Each row was made from one small tree. The marks that hang from a mark follow it in brackets, in the order of their numbers. Every link used is in the known rows. Write each row's tree.
In the rows, zero is written as 128.
Known rows
K217{K826}: [112 133 138 140 147 108 156 100 127 142 127 121 139 129 157 124 119 127
 128 125]
K489{K426{K728{K818 K826}} K855}: [117 151 196 184 175  96 177 116 134  83 123 140 106  82 130 115 110 122
 122 118]
K818{K728{K855}}: [171 118 126 140 114 136 180  76 155 137 131 115  90 102 115 137 101 102
  77 121]
K623{K263{K728} K818}: [183 151 109 145 154 123 158  46 131 116 152 125 127 134  96 130 113 102
 111  98]
K489{K855}: [115 115 148 135 133 110 148  98 117 125 107 126 115 105 142 149 118 106
 116 132]
K818{K728}: [150 101 104 125 120 125 161  77 138 161 129 109 102 120 120 128 101 107
 101 106]
K728{K623 K855}: [163 128 147 153 129 132 173  91 135 139 132 146  82  88 150 134 118 104
  78 151]
K426{K728{K263 K623 K818}}: [159 133 112 169 171 118 167  86 129 152 149 132 114 104 152 131  99 141
  63 119]
K728{K623 K826}: [151 120 114 161 151 105 155 112 133 143 110 147  90  97 163 107 133 112
 101 158]
K818{K728{K623{K263} K826 K855}}: [214 143  66 186 146 119 177  77 175 116 109 144  82  77 124 122  96  99
  61 164]
K826{K728}: [140 102 135 116 126 124 165  91 140 144 120 110 109 141 117 138 104  98
 125  99]
K623{K263{K728}}: [165 136  91 130 150 134 149  61 148 106 137 118 108 140 112 143 100  91
  97 116]
K728{K263 K623 K818 K826 K855}: [185 176 107 217 173 109 170 129 142 120 124 156 109  67 179 110 128 124
  51 166]
K818{K728{K263}}: [154 120  54 147 119 132 148  98 148 159 123 104 123 117 132 137  86 123
  76 118]
K426{K728{K263 K818 K855}}: [170 153 136 173 164 136 177  90 143 109 162 124 128 109 137 150 108 137
  59 115]
K263{K728{K623{K818} K826 K855}}: [201 156 163 175 149 108 197  77 155 109 119 142  61  91 128  95 122 107
  76 152]
K426{K728{K623}}: [146  93 139 125 140 125 170  68 137 151 140 131  79 120 133 138 103 124
  90 123]
K623{K818}: [147 127 145 146 139 118 157  80 100 154 154 132 136 120 126 124 142 122
 133  99]
K818{K728{K263 K623 K826 K855}}: [193 143  62 193 128 122 174 113 179 134  98 133  82  76 152 117  88 123
  40 171]
K728{K263 K623 K826}: [154 139  65 183 148 114 141 133 141 139 105 145 112  95 176 115 115 129
  79 170]
K826{K728{K818 K855}}: [169 139 178 149 149 119 195  89 136 123 136 118 106 112 120 131 116  93
  95  97]
K263{K728{K623}}: [157 113 133 123 134 126 168  72 144 145 122 123  59 117 136 116  97  95
  79 134]
K818{K728{K826 K855}}: [180 129 116 161 131 122 180  99 166 119 109 121  82  96 126 118 113 107
  81 140]
K217{K826{K728{K263 K623}}}: [135 137  95 159 139 106 167 112 160 158  94 116 124 123 160 124  68 129
  92 134]
K623{K263 K818}: [171 148 100 160 153 120 144  66 107 135 160 141 161 120 113 138 134 115
 129 102]

Write each row's tree
[194 151 121 177 122 122 184  91 151 148 120 132 110  98 125 131  90 118
  75 126] => K826{K728{K263 K623{K818} K855}}
[148 134 185 160 124 147 188  90 153 114 147 149  68  86 122 130  85 116
  89 134] => K489{K426{K728{K623 K855}}}
[184 153 121 181 150 121 187 104 149 138 124 129 104  89 147 130  91 107
  51 128] => K826{K728{K263 K623 K818 K855}}
[130 140 170 148 172  90 185  94 130 147 122 108 135 131 141 113 106 113
 125  87] => K217{K826{K728{K818}}}
[187 152 152 190 148 105 181  98 129 127 125 159  94  78 146 103 147 120
  94 156] => K728{K623{K818} K826 K855}
[202 163  82 198 134 116 175 106 158 125 122 122 126  89 123 112 111 135
  72 135] => K623{K818{K728{K263 K826 K855}}}
[133 119 147 135 138 100 182  91 150 160  99 119 100 126 146 117  84 113
 115 125] => K217{K826{K728{K623}}}
[154 106 132 148 155 112 168  90 148 131 122 138  73 114 141 121 115 128
  96 147] => K426{K728{K623 K826}}
[178 154 112 150 182 120 161  57 133 107 155 122 120 127 118 130 112  91
  87  97] => K623{K263{K728{K818}}}
[152 141 106 158 154 117 163 109 131 142 131 111 140 126 136 131 100 115
  95  91] => K826{K728{K263 K818}}
[164 137 104 168 154 112 170 102 133 162 122 125 115 107 151 121  90 113
  74 113] => K826{K728{K263 K623 K818}}
[197 163 121 189 176 122 172  71 126 120 153 160 118  77 142 135 122  97
  66 137] => K728{K623{K263} K818 K855}
[180 141 143 161 155  98 178  75 138 134 119 135  71 107 131  88 122 112
  94 139] => K263{K728{K623{K818} K826}}
[ 98 123 188 141 129 124 164  97 140 100 127 129 101 103 113 146  84 118
 129 117] => K489{K426{K728} K855}
[166 117  51 159 120 126 154  91 150 177 113 118  97  96 144 126  79 125
  55 136] => K818{K728{K263 K623}}
[189 132 173 154 124 116 200  71 139 149 126 134  89 101 112 124 106 103
  98 116] => K826{K728{K623{K818} K855}}
[188 135  72 170 113 138 172  93 165 153 116 126  87  79 142 134  75 118
  35 151] => K818{K728{K263 K623 K855}}
[193 136  77 156 141 118 160  47 128 149 148 124 145 114  92 131 108 113
 110  91] => K623{K263 K818{K728}}
[192 160 165 181 175 107 200  88 153 102 120 140  53  83 149  94 122  96
  52 151] => K263{K728{K623 K818 K826 K855}}
[150 135 160 152 147  86 190  76 133 170 112 124 117 120 134 104  95 125
 127 106] => K217{K826{K728{K623{K818}}}}
[195 165 102 164 159 130 166  80 177  62 118 132  93 116 117 133 112  91
  79 151] => K623{K263{K728{K826 K855}}}
[160 118 153 148 157 103 186  82 123 165 125 129  94 107 136 115 107  97
  96 102] => K826{K728{K623 K818}}
[153 135 165 149 137 107 199  91 164 137 100 125  90 110 144 124  82 109
  93 138] => K217{K826{K728{K623 K855}}}
[175 164 115 196 159 125 170 110 128 140 142 148 115  73 169 130 115 118
  48 145] => K728{K263 K623 K818 K855}
[210 147 133 169 158 128 184  39 142 117 163 150 112 101 101 147 108 124
  82 123] => K426{K728{K623{K263 K818} K855}}
[167 146  94 176 125 138 159 111 144 137 126 143 104  86 162 142 103 118
  55 163] => K728{K263 K623 K855}
[111 161 156 185 157 117 163 114 130  99 136 131 136  86 135 139  81 135
 100 110] => K489{K426{K728{K263 K818}} K855}
[167 135 131 176 155  95 165  97 113 152 126 153 106  94 146  95 144 123
 117 141] => K728{K623{K818} K826}
[193 161 102 167 171 107 160  67 144  96 133 130 120 129 106 112 125 108
 113 119] => K623{K263{K728{K826}} K818}
